What can hang from each mark:
q_183: q_780
q_333: q_487 q_645
q_645: q_133 q_333
q_430: q_183 q_835
q_487: q_333
q_780: q_133 q_183 q_565
q_133: q_430 q_645
q_835: q_430

Each row was made from one small tree. Brackets hold a mark, then the marks that hang from it, in the order of their numbers. Every link used is in the known rows. Write each row's tree.
Known rows:
[q_835 [q_430 [q_183 [q_780 [q_133 q_645] q_565]]]]: [ -2.5  18.8 -21.6  -6.2  23.7  28.5  17.3 -13.5  -7.2  -9.1 -37.2  57.7
   0.1 -24.5  18.6 -18.6  12.0  15.6]
[q_645 [q_133 [q_430 [q_183 [q_780 q_565]] q_835]]]: [  8.8  16.5 -45.7   2.3  16.6  -8.8  27.7  -2.8 -10.5  21.6 -34.2  34.2
  32.7  21.3  29.8 -10.4  41.6   8.6]
[q_430 q_835]: [  5.3 -24.4 -18.1  -1.7 -14.1  -7.4  12.1 -17.1 -19.5   1.3 -15.8   6.9
  22.0  -4.0  18.8 -12.9  19.9  -8.9]
[q_645 q_133 q_333]: [-20.5  18.0   8.2  -0.7 -12.4 -14.9  -9.0   8.8  16.9  29.5 -18.9   2.4
  18.8  45.3 -20.7  35.3  45.1 -28.1]
[q_333 q_487 q_645]: [-41.1  -8.5  -1.6   4.3 -26.6   1.7 -23.9  37.1  10.8 -29.0  33.0 -34.4
 -11.5  10.5 -58.8  31.8  17.1 -31.6]
[q_133 [q_430 q_183] q_645]: [  4.7  28.3 -22.0  16.2  41.4   1.1   8.8  -1.2 -25.9 -36.7 -38.0  47.7
  40.5 -12.7  13.9  13.5  11.1   2.6]
[q_430 [q_183 [q_780 q_565]]]: [ -7.3   6.6 -14.7  -8.0  14.6  14.5  14.4 -11.1 -15.4   6.1 -42.6  28.1
  -6.9  16.3  14.3 -27.7   0.6  10.6]
[q_487 q_333]: [ -0.9 -10.8  16.6   6.8 -37.3   6.9  -7.0   8.7  -1.5   2.2  -2.3 -35.0
  -6.4  12.4 -13.3  14.5   6.8  -9.5]
[q_333 q_645]: [-27.0   5.7 -11.6   4.7  -4.9   2.2   3.8  16.8  11.6 -18.2  21.4 -13.8
 -20.1   6.4 -25.4  20.8  11.8 -20.1]
[q_333 [q_645 q_133]]: [-28.5  16.5 -18.8   4.9  -0.6  -5.9  10.6  22.1  16.5  -1.0  20.9  -5.7
 -14.4  24.0 -20.6  23.6  33.6 -20.2]
[q_183 [q_780 q_565]]: [-17.6  -4.1  -7.3  -4.1  12.1 -19.5   9.5  -8.9 -10.6   8.4 -25.2  18.7
 -21.7   3.9   1.5 -27.6 -17.1   8.0]
[q_780 [q_133 [q_430 q_835] q_645] q_183]: [ 19.6  17.7  -6.3  -7.2  43.4 -25.9  60.4   8.9 -26.7 -38.8 -29.5  46.8
  12.9 -40.8  42.8   9.8   7.2 -11.5]
[q_645 [q_133 [q_430 q_183 q_835]] [q_333 q_487]]: [-11.5   7.6 -13.4   1.7 -20.6  -5.7 -13.7  15.3   3.8  16.5 -33.4   6.3
  55.3  44.3 -23.2  40.3  66.6 -31.0]
[q_780 q_133]: [ 15.1  -6.0   2.9 -16.5  15.0 -12.9  32.2  -6.4  -0.2  -6.4 -10.2   3.6
  -8.7  -7.5  12.2  16.1   9.9  -5.9]
[q_487 [q_333 [q_645 [q_133 [q_430 [q_183 q_780] q_835]]]]]: [-17.0  -3.7 -11.8   9.7 -33.5   3.4  13.7  14.4  -1.5   4.5 -10.7 -18.8
  -0.9  31.6 -20.3  20.2  42.8 -20.9]
[q_835 [q_430 [q_183 [q_780 q_133]]]]: [  5.9   9.6 -18.4  -9.6  14.0  36.3  19.2 -14.0   2.1   4.1 -29.4  53.4
   1.9 -18.7  11.7 -17.1  18.3  16.9]
[q_645 [q_133 q_430] [q_333 q_487]]: [-17.0  15.3   0.4   4.9 -15.4 -16.1 -22.5  26.6  16.6  15.4 -12.5  -4.4
  40.9  39.1 -37.4  50.4  50.2 -29.9]
[q_487 [q_333 [q_645 q_133]]]: [-22.4   1.7   3.4  11.0 -39.8   2.6   0.5  24.4  10.3   0.6  12.9 -39.1
 -15.9  29.6 -28.7  31.6  31.9 -24.4]
[q_183 [q_780 [q_133 [q_430 q_835] q_645] q_565]]: [ -7.6  -5.7 -18.1  -6.8  35.2 -40.5  37.5 -17.7 -27.3 -13.5 -48.6  40.4
  -3.9 -13.8  18.3 -11.7  -1.6   0.7]
[q_487 [q_333 [q_645 [q_133 [q_430 [q_183 q_780]]]]]]: [-17.5   3.8  -6.0  10.7 -29.4   6.8   8.5  20.8   4.7   3.7  -4.4 -21.1
  -7.8  33.6 -28.2  25.4  35.1 -18.9]
[q_333 q_487 [q_645 [q_133 q_430]]]: [-33.0   7.7 -19.9   8.7 -15.4  -7.3 -13.7  45.3  15.1 -16.2  31.8 -22.2
   6.7  21.3 -51.5  39.7  39.6 -26.6]
[q_133 [q_430 [q_183 q_780] q_835] [q_645 [q_333 q_487]]]: [-18.0  -2.5 -12.9  12.1  11.4 -15.4  -4.6  -7.0 -36.1 -29.4 -66.4  49.3
  59.9   5.8 -16.5  22.3  35.3 -28.5]

Which tree is each row?
[-43.8   1.9  -8.7   4.9 -23.5  -5.3 -16.9  42.4  14.6 -12.5  33.8 -27.4
  -5.3  27.7 -55.4  35.3  38.4 -32.0]
[q_333 q_487 [q_645 q_133]]
[  3.3  14.6 -23.9  -8.8  16.3  33.8  19.3 -12.7   0.7   0.3 -31.3  48.8
  -3.7 -21.3  20.4 -20.8  11.8  20.4]
[q_835 [q_430 [q_183 [q_780 q_133 q_565]]]]
[-16.4  -2.6  -0.6 -10.1  33.1 -37.5  28.4 -13.0 -21.0 -10.2 -40.1  33.5
 -23.4  -6.3   8.1 -12.0 -10.9  -2.6]
[q_183 [q_780 [q_133 q_645] q_565]]
[-11.1  30.2 -17.4   0.3   7.2  -8.1   3.3   7.2  10.3  24.0 -42.6  22.6
  29.0  44.0  -6.3  26.2  45.1 -14.2]
[q_645 [q_133 [q_430 [q_183 [q_780 q_565]]]] q_333]
[ -2.4  18.6 -20.4   1.0  -4.7  -5.8   6.5   1.5   3.2  23.6 -41.5  20.8
  49.9  42.0  -0.2  31.9  63.1 -21.5]
[q_645 [q_133 [q_430 q_183 q_835]] q_333]
[-26.8  -7.6   9.3 -11.3  19.7 -38.7  12.9  -5.2 -18.3 -11.8 -42.5  23.1
 -18.2   1.8 -12.5   2.1  -3.6 -15.1]
[q_183 [q_780 [q_133 [q_645 [q_333 q_487]]] q_565]]
[-16.5   5.0  -4.7  13.6 -34.1   2.6   2.4  25.6  10.7  -2.2  11.6 -35.4
  -6.9  24.8 -25.2  34.7  31.4 -20.7]
[q_487 [q_333 [q_645 [q_133 q_430]]]]
[ -6.3   7.4 -10.1 -11.5  29.0   2.6  28.9 -13.3 -22.3  -7.7 -53.9  39.5
  -8.3   9.9  19.4 -15.4   6.4   3.8]
[q_430 [q_183 [q_780 [q_133 q_645] q_565]]]
[-12.4   0.6 -13.8  10.8 -36.0   8.6  10.5  18.4   1.7  -1.7  -2.4 -28.1
   3.5  27.9 -16.1  26.3  43.5 -21.6]
[q_487 [q_333 [q_645 [q_133 [q_430 q_183 q_835]]]]]
[ 22.6  19.6 -31.8 -10.7  35.9 -17.2  39.0  -0.1  -2.3 -23.8 -17.3  -0.3
  -6.9 -26.2  42.9   9.0  -6.3  10.7]
[q_780 [q_133 q_430] q_565]
[ 11.1  30.0  -6.3 -19.6  33.2 -11.4  55.2  19.2  -5.6 -25.5 -10.1   4.2
 -38.4 -32.2  54.6  -8.7 -23.7   2.8]
[q_780 q_133 q_183 q_565]
[ -2.1 -16.9 -29.0 -13.5  13.3  -5.8  41.3 -31.3 -42.1  -6.5 -70.2  45.2
  13.7   5.9  37.5 -28.8  26.1  -5.1]
[q_430 [q_183 [q_780 [q_133 q_645] q_565]] q_835]
[  4.1  18.9 -30.3  -6.6  38.4 -20.7  36.5  -9.9 -24.6 -41.1 -57.8  24.0
  19.0 -16.6  43.5  20.6  15.5 -11.9]
[q_780 [q_133 [q_430 q_183 q_835] [q_645 q_333]] q_565]
[  3.2   4.5 -28.0  19.4  26.9 -25.3  11.3 -10.4 -33.6 -35.2 -32.4  41.2
  50.9 -25.3  17.2   9.1  16.8  -7.6]
[q_133 [q_430 q_835] q_645]
[-10.2 -28.9 -10.3 -15.1  -4.5  -5.4  23.7 -24.5 -38.5  -2.4 -70.8  41.9
  27.5  18.6   3.5  -8.4  42.2 -22.0]
[q_430 [q_183 [q_780 [q_133 [q_645 [q_333 q_487]]]]] q_835]
[ -8.6 -16.3 -22.1 -14.1   7.6  -5.9  34.8 -29.9 -38.6  -4.6 -75.6  42.1
  16.2  12.4  28.2 -17.9  31.6 -14.3]
[q_430 [q_183 [q_780 [q_133 [q_645 q_333]] q_565]] q_835]
[  6.0 -21.4  -9.6 -13.2  17.3 -29.3  37.3 -19.0 -16.3   7.2 -37.2  36.3
   3.4  -2.4   1.8  -7.4  11.8  -0.3]
[q_183 [q_780 [q_133 [q_430 q_835]]]]
[-30.4   2.5 -30.0   6.5 -18.8   0.8  -6.1  37.1   7.2 -16.1  16.7 -14.7
  18.3  25.7 -40.2  32.4  51.9 -28.4]
[q_333 q_487 [q_645 [q_133 [q_430 q_183 q_835]]]]
[-30.3   6.5  15.4  -1.2 -29.0 -15.5 -28.6  23.6  15.4  21.5 -10.3 -11.7
  25.2  48.4 -43.5  43.9  46.8 -36.4]
[q_645 q_133 [q_333 q_487]]
[-14.0 -13.9  12.1  -7.1  20.5 -36.6  14.8  -6.0 -16.4  -8.2 -41.6  37.5
   6.5   1.7 -26.8  17.3  10.5 -15.9]
[q_183 [q_780 [q_133 q_430 [q_645 [q_333 q_487]]]]]
[-18.0  14.2 -37.9   9.0   2.4  -8.5  18.8  17.3  10.1  -5.0  11.8   2.1
   5.6  16.3 -11.1  23.5  42.2 -17.3]
[q_333 [q_645 [q_133 [q_430 q_835]]]]
[  4.6  34.7 -16.0  -6.2  45.0 -32.0  53.5  13.9 -23.8 -47.7 -41.8  29.5
   1.0 -41.1  53.4  11.9  -4.7 -16.3]
[q_780 [q_133 [q_430 q_835] [q_645 q_333]] q_183 q_565]
[-14.4  19.3  -3.7   1.7 -12.9  -2.0 -19.5  23.9  12.1  15.9 -24.8   2.9
  44.3  46.7 -32.3  45.9  56.2 -26.8]
[q_645 [q_133 [q_430 q_183]] [q_333 q_487]]
[ -2.1  36.6  -0.8 -11.0  47.6 -24.4  52.9  18.4 -19.1 -44.9 -22.3  23.4
 -31.0 -39.0  53.7  -3.1 -24.8  -5.2]
[q_780 [q_133 q_645] q_183 q_565]
